Known rows, with every step that occurs
zusege nozin zupiv lugad zivof: [-54   2  33  -3 -20 -13 -47   8  -8  11   1 -35  -1  23 -29   1  20  18
  28   2  20  -2  -9  27  -3  45   3 -19  -1  10   7   6]
zivof nozin zusege: [-55 -14  -5  33   4  -3   7  22 -15  13  -8 -34 -29   5  -5  -7 -24  -7
  28  16 -48 -27  -2   9 -12  24   9  24  -4  16   5  -1]
duva nozin zivof lugad: [-30   0  -4   1 -19 -18  14  19  -4   8 -16  24  31  24   4   7 -10  -5
   4  31  11  -5  -8  11  -6 -21  -1  19   3  30   9  17]
fulu lugad zivof nozin zupiv: [-42   1  29  14 -34  -8 -28  13 -11   8 -16 -31  20  24 -22  -5 -24  -5
  51   7 -33 -13   4  -4 -13   9   9  -9  -4  16  23  29]
gizap zusege nozin zupiv lugad: [-39 -27  10 -33 -33 -16 -52   8  -8   7  -1 -10 -26  14 -23   9  23  25
  22  -6  15  -3  -4  17 -18  43  11  -4   5   1  17   8]
fulu lugad zivof nozin zusege: [-51   3  27  15 -20 -10 -25  17 -10   4 -18 -32  20  18 -27  -5 -29  -8
  51  19 -42 -19   2  -7 -19   9  11   0  -5  11  20  14]
zupiv nozin zivof lugad fulu: [-19  -3   1  -7  -5 -16 -10   9  -9  -1 -13  -8  10  39  -6   8 -15   3
  21   7  -3  13  -3  -1 -20 -47  11  16  -6  21  19   1]
zusege nozin mefalim zotus: [-64   2  24  12 -11 -16 -24  13  -4  12  -7  -8  -1   3 -16  -6  11   7
  20  -2   4   5   1  22 -27  51  -6  10  -2  13   0 -29]
zivof lugad mefalim zotus: [-31  -2  -5 -11   3 -10 -47  16   0   8  -4  -7  13  10 -11  12 -35  15
  27   2  29 -11  -6 -11  -6  13 -14  16  -7  18  15  10]
duva nozin mefalim: [-50  10   9  26 -29 -11  22  24  -8   9 -13  36  19  20   1  -2   8 -22
  19   7 -11 -12  -1  26 -17  15  -6  15   4  27   7  -3]
fulu lugad mefalim: [-30   4  19 -11 -27 -25 -44  14  -9  11  -9  -7  32  11  -3  -6 -25   4
  41 -13  11 -15   3  -9 -11  21  21   3  -5   1  18   0]
nozin zupiv lugad fulu: [-58  -5  22   0 -33  -3 -33   7 -10   0  13 -35  10  31  -9   6  11  12
  35 -30   4  -9  -7  12   5  18  11 -14  -5  20   9  26]
zupiv lugad mefalim: [-29   0  11 -32 -20  -3 -49  11  -6   4   8 -15  -4   5 -23   9   1  14
  40 -16  30 -13  -6   6   4  30   1   1  -2  -2   6   5]
lugad mefalim zotus: [-32   4  -3 -20 -14  -2 -30  17  -5   7   5 -30   4   3   7   3 -12   9
  16 -18  31  -6   2  -1 -12  28  -9  17  -8   3   6 -28]
rolis fata: [-16  -4   2  -2   3  -8  13  13 -12  16  -8 -24 -18 -10   5   2 -14   3
  26  15 -25  -4   6  -4 -17   9  13  13 -12  26  13 -21]
gizap zusege nozin: [-16 -27   1 -33 -19 -18 -42  11  -6   8  -9   0 -31   6 -16   7  14  27
  12   7   6  -4  -2  12 -25  38  14   3   6  -3  17  -3]
duva nozin: [-26   6  -2  15 -22 -12  15  25 -10  10 -12  22  11  20   3   0   2 -13
   2  19   0 -13  -2  17  -9   8  -1   9   6  23   8   7]
zusege nozin: [-25  -3  15   0   0 -22 -30  13  -7  17  -9 -11 -10   6 -13  -5   7  20
   9  13  13  -3  -5  20 -13  42  12  -4   1   6   5 -11]
lugad zivof nozin zusege: [-37   2  12  17  -1  11   0  19 -10   1 -13 -51 -18  18 -26   2 -16  -1
  39  32 -50 -21  -7  11 -12   9  -7   1  -5  13  12   3]
gizap zusege nozin mefalim lugad: [-34 -23  13 -31 -27 -16 -35  12  -5   5 -12   6 -20  10 -18   8  13  16
  25  -8   2  -2  -3  23 -27  34  16   3   7   0  14  -7]
mefalim zotus: [-41  -8  -7   8 -18   5 -14  18  -4   4  -1 -29  -7   3  -7   3 -11   2
   4  -6  -3   4  11  -4 -27  13 -12  17  -7  22   1 -13]
nane limur: [-23  -2 -17   2 -19  -6  -3  11  -5   9 -16 -28   0   2   9  -4  12  18
   4   4 -30  -4  -9  19 -22  26  -2  -4   1  21   9  -1]
nozin zivof lugad mefalim zotus: [-24 -12  -3 -27 -10 -12 -22   8   2   5  -7 -19  25  14   1  11 -27  21
  20   7  27   4  -6  -3  -7 -22   1  23  -9  20   9   2]
zupiv lugad zivof nozin mefalim zotus: [-59   1  20  -5 -26  17 -30  12  -5  -2  -1 -32 -16   8 -46  10  -1  -1
  50   4 -18  -7  -1   5  -8  22 -25   0  -2  12   7  18]
gizap zusege nozin zivof lugad mefalim: [-21 -27   0 -52 -18 -23 -48   7  -2   7  -8  -2 -13   8 -11  12   4  34
  17  11  27   0  -9   8 -19  24  12  11   4  -3  19  -2]
nane nozin: [-22  -1  -9   2 -12 -16 -17  13 -11   9 -21 -15  19  23   0  -1   6  12
   5  -4 -27   5 -10  11 -20  33  22  -3  -5  20  11  -3]
duva nozin zivof: [-28   1  -3  -1 -28 -14  25  19  -7   7 -13  13  23  22  12   2   2  -8
  -1  25   6  -3  -4  17  -9 -16   5  17   3  24   5   2]
fulu lugad zivof nozin mefalim: [-46   3  31  16 -29  -8 -24  15  -9   7 -20 -17  20  17 -26  -6 -25  -8
  56   9 -40 -12   4  -4 -19  12   6  -2  -3  14  22  19]
nozin mefalim: [-39  -6  19  25 -22  -5  -1  16  -6   8 -11  12  -1  13  -7  -3   3  -3
  39 -19 -25  -8   3  24 -23  20   4  11  -6  23   6 -12]
fata limur: [-35   4  -6  -9 -23  -9 -13  14  -7   9 -10 -15 -37  16  20 -11  -1  13
   9  22 -36  -1  -4  13 -16  22  13 -15  -2  10  11  33]
nozin zupiv: [-33 -12  12  20 -34  -5 -14  12 -13  11   2 -28   1  32   2  -1   5   7
  23 -24  -4  -9   0  22  -5  14  14  -9  -8  29  11  14]
nozin zivof: [ -7 -18   1 -15 -20  -9   3   8  -5   6 -10 -20   8  15   8   2  -7  16
  12   5  -1   5  -1  12 -12 -24  20  13  -7  19   4  -3]
fulu lugad mefalim zotus: [-46   5  16 -10 -31 -21 -44  15  -7   9  -6 -18  34   7  -5  -5 -27   0
  37 -15  13  -9   7 -16 -18  23  10  11  -7   3  15  -8]

Rows
[-27   1  23  -6 -28  13  -5  17  -9   2 -13 -50   1  32 -15   9 -25  -8
  34  -7 -18 -12  -5  26   0 -18  15 -20   0  20   8  28]  mefalim lugad zivof nozin zupiv
[-34  11  22  12 -23  -1  -2  18 -12  -2 -18  -5   0  42 -21   5  -5 -23
  41 -17 -24   7   3  27 -28 -27   6   2  -5  20  14 -14]  zupiv nozin mefalim lugad zivof
[-11 -19  -1 -13  -8 -14 -13   7   0   6 -14  -7  17  18  -3   9 -24  21
  19  16   7   2  -6   2  -8 -31  11  16  -8  27  10  17]  nozin zivof lugad
[-35   1  25  11 -25  -9 -26  15 -10   8 -19 -25  16  17 -24  -5 -29  -4
  49  14 -35 -13   4  -8 -16   8   8  -6  -3  12  22  25]  fulu lugad zivof nozin
[-56   7   9  15 -43  -8  -1  20 -12   8   0   8  18  32  -5   4  13 -14
  16   1  12 -13  -4  23   0  15  -4  -1   4  27   7  23]  duva nozin zupiv lugad
[-66  11   5  27 -32  -6  21  25  -6   6 -10  26  20  16   1  -1   5 -26
  13   4  -8  -5   4  19 -24  17 -18  23   2  29   4 -11]  duva nozin mefalim zotus
[-29 -10  13 -14   2 -27 -31   6  -2  14 -13 -11  10  11 -12   1  -5  28
  11  25  24   5 -10  14  -9  13  11   6  -2  13   6  -1]  zusege nozin zivof lugad
[-43  -4  22  10 -16 -21 -32  10 -10  17  -2 -25  -2  21  -9  -6  15  18
  15  -3  17  -3  -5  28  -8  45  13 -11  -2  15   6  -3]  zusege nozin zupiv
[-35   5  17  16 -24  -6  -1  19 -14   3 -17   4  -2  38 -14   2  -5 -23
  36 -24 -19   6   5  26 -29 -24  12   7  -4  21  12 -15]  zupiv nozin mefalim lugad
[-35  -6  17 -19   7 -29 -30   5   0   9 -10 -15  17  12  -7   2  -4  30
  12  24  23   5 -13   8  -8  12  15   5  -1  11   7   0]  zusege nozin zivof lugad fulu
[-23  -2  -5 -12 -12 -12 -17  11  -9   3 -11 -14   6  33  -8   8 -18  -1
  19   3  14  17   1   0 -23 -38  -1  22  -9  20  17 -12]  zupiv nozin zivof lugad mefalim zotus
[-26   5  29   3 -26 -12 -33  14  -7   3 -19 -20  29  21 -26  -1 -20   1
  45  11 -24 -10   3  -6 -19   2  12 -10  -5  11  21  16]  fulu lugad zivof
[-52   8  38   0 -12 -13 -23  13  -4   9 -15 -13   8  16 -22  -1   7   4
  32   0   1  -2  -7  35 -16  31  10  -8   1   9   3 -15]  zusege nozin mefalim lugad zivof
[-49 -10  18   6 -41   0 -32   9 -12   7   8 -28  -1  29 -18   5  11   8
  36 -27   6  -8  -2  20   2  21   7 -12  -6  24   8  25]  nozin zupiv lugad
[-14  -3   0 -11   6 -15 -46  14  -2  11  -8   4  12  14 -10  11 -32  20
  32   5  26 -18 -11  -5   1  11  -3   9  -5  15  18  19]  zivof lugad mefalim
[-47   2   7 -31 -23   3 -51  13  -5   1  11 -26  -2   1 -24  11  -2  10
  34 -19  33  -7  -2  -1  -3  33 -12   8  -4   1   2  -3]  zupiv lugad mefalim zotus
[-27   4  18 -22 -10  -5  -8  14  -5  -5  -7 -29  21  25   5  10 -22   2
  17 -20  -4 -11  -8  11  -1 -23  37 -11   2  11   4  14]  mefalim lugad fulu
[-52 -19   4  23 -31   4 -13  13 -16  18   3 -33 -31  15 -10  -4 -10   0
  36 -13 -19 -15   0  12   3  30   0   3  -2  23  11  37]  zivof nozin zupiv lugad
[-29  -5  14 -23   2 -28 -38   6  -1  14 -10 -14  13  10  -8   2  -6  29
  15  20  37   3 -12  14  -6  19  10   8  -2   8   7  -8]  zusege nozin zivof lugad mefalim
[-34 -18  19 -34 -27 -11 -36  12  -3   1 -14  -3 -18  13 -25  11  14  16
  30   0  -4  -3  -5  23 -27  30  11  -2   6   0  16  -6]  gizap zusege nozin mefalim lugad zivof
[-27  -2  16  15 -20  15  -5  14 -11   6  -9 -50 -18  27 -19   1  -9   3
  38  13 -36 -13  -4  14  -5   9  -9 -12  -4  21  18  25]  lugad zivof nozin zupiv
[-41   4   1  23   0 -14  -3  22 -17  -1 -11 -19  -9  34 -16   1  -6 -15
  24   8 -29  -5   0  13 -31 -15  14  18  -9  14  10 -32]  zupiv nozin zusege
[-31   2  19  18 -14  15   1  15  -8   5 -15 -31 -18  18 -24   1 -10  -2
  46  16 -47 -12  -2  15 -14  12 -14  -3  -3  19  16  12]  lugad zivof nozin mefalim
[-12 -13   0 -27  -8 -16 -21   7   0   7  -9 -11  23  16   3  10 -25  23
  23   9  25   0 -10   1  -3 -24   9  18  -8  19  11   7]  nozin zivof lugad mefalim
[ -6  -6  -1  -2 -18 -12   1  12 -14   3 -14 -12  -4  35  -4   2  -5  -3
  15   1  -7  16   4  12 -25 -40  14  14  -7  19  14 -14]  zupiv nozin zivof
[-16  -1  10  10  -9  14  -5  16  -9   5 -13 -41 -23  17 -23   1 -15   4
  34  24 -39 -14  -3   9  -8   7 -11  -7  -2  15  16  19]  lugad zivof nozin
[-37  -2  17 -11 -19  14 -32  12  -7   0  -2 -31 -21  10 -44  10  -3   6
  46  12 -15 -11  -5   6   0  17 -13  -9   0   8   9  30]  zupiv lugad zivof nozin
[-30 -28   6 -26 -31 -18 -43   9  -8   9  -4 -10 -25  16 -13   6  19  25
  16  -4   9  -3  -3  18 -21  40  14  -2   5   3  18   3]  gizap zusege nozin zupiv
[-48 -12   9  26 -22   4  12  19 -12  16 -13 -11 -22   9  -3  -6 -24 -14
  40 -15 -38 -15   3  21 -10  16   8  13   0  22   7  16]  zivof nozin mefalim lugad
[-32   3  12  25 -19  -8  -1  17 -14   5 -15  10 -11  34 -14  -2   3 -17
  35 -15 -24   8   6  20 -33  -9   3  13  -6  21  15 -19]  zupiv nozin mefalim
[-30   4  -4  -9 -19 -18   8  18  -4   8 -12  19  36  23   8   7 -10  -4
   7  27  24  -7  -9  10  -2 -16  -3  21   3  24  10  11]  duva nozin zivof lugad mefalim
[-56   1  27  -9 -20 -19 -51   8  -9  15   6 -30   1  18 -17  -2  19  20
  26 -10  37  -4  -9  26   1  55   7 -11  -1   5   6  -3]  zusege nozin zupiv lugad mefalim
[-47  11  15   2 -24  -8 -10  13  -7   3 -26 -15  37  33  -9   4   5  -4
  28 -17 -38   7 -13  27 -24  22  19  -8  -5  24   9  -7]  nane nozin mefalim lugad zivof
